Each row was made from one small tree. The marks that hang from a mark follow it in brackets, in alphabetical order. Every link used is in the known rows. Write each row's tree.
Known rows:
G(E): [ -8.6  -3.1  -1.4   2.0  -4.7  -1.3   5.3   1.3 -10.8  11.8   6.3  27.1
   1.6  10.5   2.4   3.6   0.5   2.7  -0.5  -5.7  -4.8 -10.1  -7.9   0.2]
D(K T): [-13.8 -27.1  12.8  -8.5 -13.0  13.2   2.1  -1.1  22.4   9.8   9.4   9.8
 -13.6   8.9   5.2   8.7   7.7  -8.3  -5.8   5.9   1.5 -20.9   7.7  -0.4]
E(G K(Q)): [-13.1 -20.6  -1.7   1.1 -13.1   6.8  13.1  -2.0 -12.3 -32.3   4.1 -40.6
  16.5   5.6   9.6  32.0   2.1  -3.8   4.8  22.7 -10.6   3.2   1.0 -14.8]
T(D(K(E(G) Q))): [-12.8 -24.9  17.1   5.8  13.1  23.1  19.2   3.4  30.9 -31.9  19.2 -29.4
   2.0  21.8   9.0  27.1  17.1  -6.8   1.6  21.3 -10.9 -22.9  -4.2  -1.0]
G(E(K(Q))): [ -7.7 -14.1  -3.7   4.0  -8.8   3.9  19.8   0.4 -21.8  -7.4  11.2   5.4
  12.8  18.0   6.2  26.5   7.0   1.7   2.9  17.8 -15.2   3.1 -12.0 -11.5]
E(K(Q)): [  0.7 -10.2  -2.9   2.8  -3.8   4.6  14.5  -0.5 -10.7 -17.9   4.6 -21.2
  11.3   7.7   3.6  23.1   6.1  -1.0   3.5  22.9 -10.3  12.8  -4.8 -11.6]
D(K(E Q) T): [ -9.5 -31.1  14.4   1.8  -8.0  20.0  19.7  -1.1  38.3  -4.4  15.4  -9.7
 -11.0  27.7   6.9  26.5   9.3  -4.9   0.0  20.1 -12.8 -18.9   0.2   7.7]
Z(H(A(G)) Q): [ 23.1  -5.5  17.1  -1.4 -11.3   2.9 -10.5  -6.0  -2.0 -26.4   3.6  -7.1
  -8.7  22.0   5.8  -6.7  66.7 -10.8   6.8   2.2 -12.7  22.9  -5.3  -9.7]
D(K(E(G) Q) T): [-22.1 -39.2  15.0  -0.2 -16.7  22.2  19.5  -3.0  36.4 -19.2  15.5 -29.1
  -6.3  25.0  13.3  35.5   8.1  -8.0   1.1  19.7 -12.9 -28.0   5.3   4.8]
D(T): [ -6.4 -16.3   8.7  -4.9 -14.1   3.6  -3.2   0.7   9.2   4.2   1.3   7.4
  -3.3   8.1   4.1  11.4   5.6  -4.9  -2.0   0.4  -3.7 -14.1   6.6  10.4]
D(K(E(G) Q)): [-17.2 -22.5   6.4   4.6  -2.4  18.4  21.8  -3.3  28.0 -24.2  13.6 -36.6
  -2.0  17.9   8.9  23.3   1.0  -3.3   3.5  19.4  -9.1 -13.1  -1.0  -6.1]
H(Z): [-20.3  -7.6  -4.7   1.5   3.0   0.0  -3.7   3.6  -4.6 -13.2  -3.5  19.6
   2.1  -1.0   2.7  -6.1  25.2   4.1   3.9   3.4  -3.6   2.3  -8.9   2.6]
K(E Q): [  4.7  -2.6   1.9  10.6   6.1   6.2  18.5   0.0  16.0 -13.7   6.5 -19.5
   2.2  17.9   1.8  17.8   2.5   3.8   5.6  14.0 -15.0   3.3  -6.4   8.4]
H(A(G) Z(Q)): [  0.0 -13.5  14.6  -1.0   0.8  -6.5 -10.9   2.0 -15.3 -25.0   7.7   9.0
   2.8  18.1   5.4 -13.0  86.1  -2.1   8.4   3.4 -17.1  17.5 -18.8  -3.2]
T(D(K(E Q))): [ -0.5 -16.4  16.6   6.9  22.7  20.7  19.8   5.2  31.7 -19.6  20.1  -9.4
  -2.9  24.3   3.0  18.2  21.1  -3.1   0.3  21.4 -11.0 -12.7  -9.2   2.3]
K(D E(G) Q): [ -5.5 -16.1   1.3  14.7   3.6  17.9  17.7  -2.9  23.1 -43.9   2.0 -28.3
   8.0  18.5  11.2  27.3   7.5   0.5   5.4  16.0 -21.2 -17.8   1.2   8.6]
Z(Q): [  3.9  -7.3  11.8  -1.8  -2.1   0.2  10.3   0.7  -0.6  10.1   0.2 -10.7
   4.1  -0.9   3.1  -1.9  15.4  -4.1   4.2   4.8  -3.7  22.8  -3.6  -3.1]
A(G(E(K(D)))): [ -2.6  -0.6   0.8   0.0  -6.3   7.0  -5.7   2.7 -18.1 -37.5   8.5  22.8
   1.1  36.5   7.9  13.0  17.1  -2.1  -1.6  12.1 -17.9 -24.0 -11.0 -12.1]
E(K): [ -0.3  -6.3  -1.3  -1.9  -2.0   5.1  -3.6  -0.9 -14.1 -13.7   0.9 -12.3
   6.1  -2.9   3.9   7.6  -0.7  -3.8   1.3  17.1  -3.8  13.8  -3.3 -14.0]
Q(K(E)): [ -2.7  -5.7   4.3   1.7   8.6  14.7  10.5   2.3  29.7 -13.0  -2.0 -14.2
  -9.3  15.7  -2.2 -10.2  15.3   6.3   3.8  12.3 -12.7  -0.7  -6.0   9.9]
Q(K(E(G))): [-14.8 -14.3   4.8   0.7  -1.4  17.2  10.3   0.5  28.4 -29.1  -2.5 -33.6
  -4.2  13.7   3.6   0.6  12.8   3.0   5.2  11.2 -12.6  -9.4  -0.8   6.2]
Q(K(D(T) E)): [ -5.6 -26.8  11.4   3.5   1.3  27.7   8.5   1.2  47.4 -24.0  -4.1   4.2
 -11.7  26.4   5.0   1.5  30.5   1.5   0.0  15.2 -22.9 -27.1   3.6  24.1]
A(G(E(K)) H): [-11.9   1.1   3.2 -10.1  -4.3  -1.6 -14.7   6.5 -27.2 -31.7  10.2   8.8
  -7.8  34.7   9.6  21.3  13.4  -3.8  -4.9  14.0 -19.2  -4.0 -17.7 -17.6]
K(D(T) E): [  1.0 -17.9  10.8   7.4  -0.4  19.5  -2.7  -1.0  30.2 -18.7   0.0   8.3
  -6.4  17.4   9.2  13.8  11.0  -3.9  -0.6  10.7 -18.0 -22.0   4.1  20.3]
G(E(K(D))): [ -5.2 -12.8  -3.6   5.9  -0.7  12.8   0.7  -1.0 -16.7 -18.3   3.7  25.4
   8.3   9.1   9.5  11.4   9.6  -1.0  -1.1  14.4 -15.4  -7.3  -7.2 -10.3]

Write each row's tree:
[-18.7 -35.5  12.5   1.9  -7.8  30.5   7.1  -0.1  46.1 -38.9  -4.8 -15.6
  -7.4  24.3  11.4  11.3  26.3  -1.9   1.4  14.1 -22.6 -35.5   8.5  20.6] | Q(K(D(T) E(G)))
[-16.9 -18.0   8.0  -0.2  -1.3  19.7   3.8  -3.6  24.5 -19.2  10.1 -27.2
  -8.7   7.0   9.1   8.7  -5.1  -6.1   1.2  13.3  -2.4 -14.5  -0.7  -8.0] | D(K(E(G)))
[-29.0 -25.6   9.2  -8.7  12.5   9.6   9.0   9.1  10.6 -17.3  -9.9   1.6
  -7.0   9.0   6.9 -12.3  63.7   3.7   3.0  16.1 -19.1  31.1 -15.8   2.1] | A(H(Z(Q(K))))
[-11.4 -35.3   3.6   6.1 -16.0  16.0  15.7   0.1  -4.1 -17.4   8.6  23.5
  10.3  28.0  13.4  38.0  19.3  -3.0  -1.1  20.8 -25.9 -21.9  -2.4   2.7] | G(E(K(D(T) Q)))
[ 19.5   2.9   5.1  -0.1  -8.4   2.4 -20.1  -7.1  -0.7 -37.3   3.3   4.3
 -13.1  20.5   2.6  -4.5  52.2  -6.7   2.7  -2.4  -9.6   0.1  -2.6  -6.7] | Z(H(A(G)))
[ 16.7 -13.0  18.0  -5.7  -9.1  10.6   1.0  -3.6  15.1 -32.2  -0.7 -10.9
 -14.0  29.2   1.7 -18.9  86.5  -5.1   7.1   6.8 -17.2  20.3  -6.7  -6.2] | Z(H(A(G)) Q(K))
[-12.7 -19.1   3.6   6.4   6.4  26.5  10.2  -0.6  37.6 -43.1  -6.0 -24.0
  -2.6  16.2   7.3   0.2  19.7   3.0   3.3  13.7 -18.9 -22.3   2.2  10.2] | Q(K(D E(G)))
[  3.9 -17.7  14.6   6.0  13.9  24.5  21.5   1.8  38.0 -18.3  -5.6 -14.8
  -3.0  18.2   4.0 -12.0  39.2   2.0   6.4  19.4 -22.4  11.0  -6.0  10.5] | Z(Q(K(D E)))
[-32.5  -6.0  -0.9  -9.1  -1.1  -2.3 -18.2  10.2 -32.2 -43.3   5.9  28.9
  -6.0  33.8  12.3  13.6  38.5   0.4  -1.0  17.2 -22.9  -0.7 -26.1 -14.7] | A(G(E(K)) H(Z))
[  5.9 -33.6  17.5   4.7  -5.1  26.4   7.8  -9.5  27.6 -37.2  -3.5 -37.5
  -6.0   9.1  11.1  -7.7  73.2  -7.1  11.7  15.7 -22.2  29.0  -3.7  -1.3] | Z(H(A) Q(K(E(G))))
[-10.8 -23.4  -2.8   7.3  -6.7  16.2  13.6  -3.4  -3.4 -50.3   0.6 -30.2
  17.5   7.6  12.9  31.8  10.4  -4.2   3.3  25.2 -16.8  -7.5   3.8 -11.5] | E(G K(D Q))
[-12.2   7.0   4.5  -8.3  -2.5  -6.4 -10.6   7.8 -13.2 -16.8   9.3  20.5
 -12.8  38.3   5.6  13.4  11.5   0.1  -6.1  -3.4 -15.1 -17.3 -14.2  -3.1] | A(G(E) H)
[-20.7  -4.9  13.0 -10.7   3.7  -5.4  -8.5  10.7  -8.5 -31.1  -0.6   3.3
  -8.9  27.4   9.5   0.3  54.7  -2.8   2.4  10.3 -17.5  18.9 -18.4  -3.9] | A(G H(Z(Q)))
[ -1.9 -31.1   4.7   4.0 -12.1  17.6  11.4  -1.3   6.3 -29.8   2.5  -2.7
   9.5  18.4  11.2  34.2  20.5  -5.6  -0.3  26.2 -20.7 -12.4   5.0   1.8] | E(K(D(T) Q))
[ 11.1  -1.1   4.1   1.7 -14.1   0.9 -14.8  -5.4 -11.8 -25.5   9.9  30.8
 -12.2  31.5   5.1  -0.3  51.3  -4.0   1.8  -7.8 -14.2 -10.4 -10.2  -6.5] | Z(H(A(G(E))))
[-15.6 -39.2   5.7   2.5 -20.3  20.0  10.3  -2.8   5.9 -43.7   2.0 -22.5
  14.0  15.5  17.5  43.1  16.5  -9.2   0.8  25.7 -20.5 -21.6  10.7  -0.5] | E(G K(D(T) Q))
[ -5.8 -10.6   2.9  10.3   4.8  18.4  -0.3  -2.9  20.4 -39.1  -1.4 -19.3
   2.2   8.0  11.2  11.7   2.9  -2.5   3.1  10.0 -13.9 -18.9   2.4   6.6] | K(D E(G))
[ -2.9 -27.1   6.3  -0.7 -10.2  18.1  -7.0  -1.9   2.6 -24.0  -1.6   6.1
   3.2   7.1  11.2  18.4  14.9  -8.6  -2.6  19.6 -14.0 -11.7   6.7   0.2] | E(K(D(T)))
[ -9.3 -26.4  16.1  -2.9  -6.1  20.1   1.8  -1.2  33.9   1.5  11.6  -0.4
 -17.0  16.1   7.5  10.2   5.4  -7.5  -2.5  13.8  -6.2 -18.6   0.8   5.2] | D(K(E) T)
[ -8.8 -21.3   8.0   0.1 -21.9  10.4   8.9   3.5  -5.8 -36.2  13.7  21.2
   3.0  54.8  12.0  39.9  28.6  -4.2  -1.1  19.1 -28.9 -37.4  -5.8   0.7] | A(G(E(K(D(T) Q))))
[ -3.7 -14.2   5.8   6.3   7.4  15.8  23.2  -1.7  29.2  -8.7  14.1 -17.0
  -7.1  19.1   2.8  14.7   3.6  -0.1   2.0  19.9  -9.3  -4.9  -6.4  -2.7] | D(K(E Q))
[-16.1 -35.3   7.2  -2.5 -18.8  20.6  -7.3  -2.7   1.7 -38.8  -1.7 -13.7
   7.1   5.3  17.4  28.7  11.5 -12.3  -1.5  19.6 -13.8 -21.8  11.3  -2.8] | E(G K(D(T)))
[ -0.6  -9.8   2.7   8.2  15.8  24.5  10.9   0.6  39.3 -28.7  -5.7  -4.0
  -7.7  18.5   0.8  -9.7  23.1   6.5   2.1  15.0 -19.2 -12.6  -2.9  13.4] | Q(K(D E))
[  7.0  -7.3   0.4  16.5  13.7  15.7  18.6  -1.3  24.9 -28.8   2.7  -8.4
   3.5  20.6   5.3  17.6  12.1   3.7   4.2  16.5 -21.4  -8.8  -3.8  11.8] | K(D E Q)
[  4.1 -12.5  13.5   0.4  -1.0  25.0  19.3  -1.1  36.9 -18.4  -9.5 -20.6
 -14.8  18.3   3.8 -11.2  38.8  -2.6   9.8  19.9 -15.4  30.0  -6.6   3.2] | Z(H Q(K(E)))
[-28.9  -7.7  11.5  -8.4   0.2  -6.7  -3.9  11.8 -19.9 -19.7   5.7  29.8
  -8.1  37.5  11.7   4.6  53.9  -0.2   1.6   4.9 -22.3   9.7 -26.0  -3.4] | A(G(E) H(Z(Q)))
[-13.3 -20.3  18.7   1.0  14.3  24.0   1.0   4.0  27.4 -28.4  15.5 -20.3
  -4.7  12.5   9.2  13.0  11.4  -9.5  -0.7  14.8  -3.7 -23.3  -2.7  -2.8] | T(D(K(E(G))))
[ 21.5 -28.6  15.3  12.3  10.4  33.9   7.4  -9.4  37.6 -35.9  -6.9  -7.8
  -9.6  13.6   8.4 -17.9  82.4  -3.3   9.0  19.4 -28.7  27.3  -4.8   5.7] | Z(H(A) Q(K(D E)))
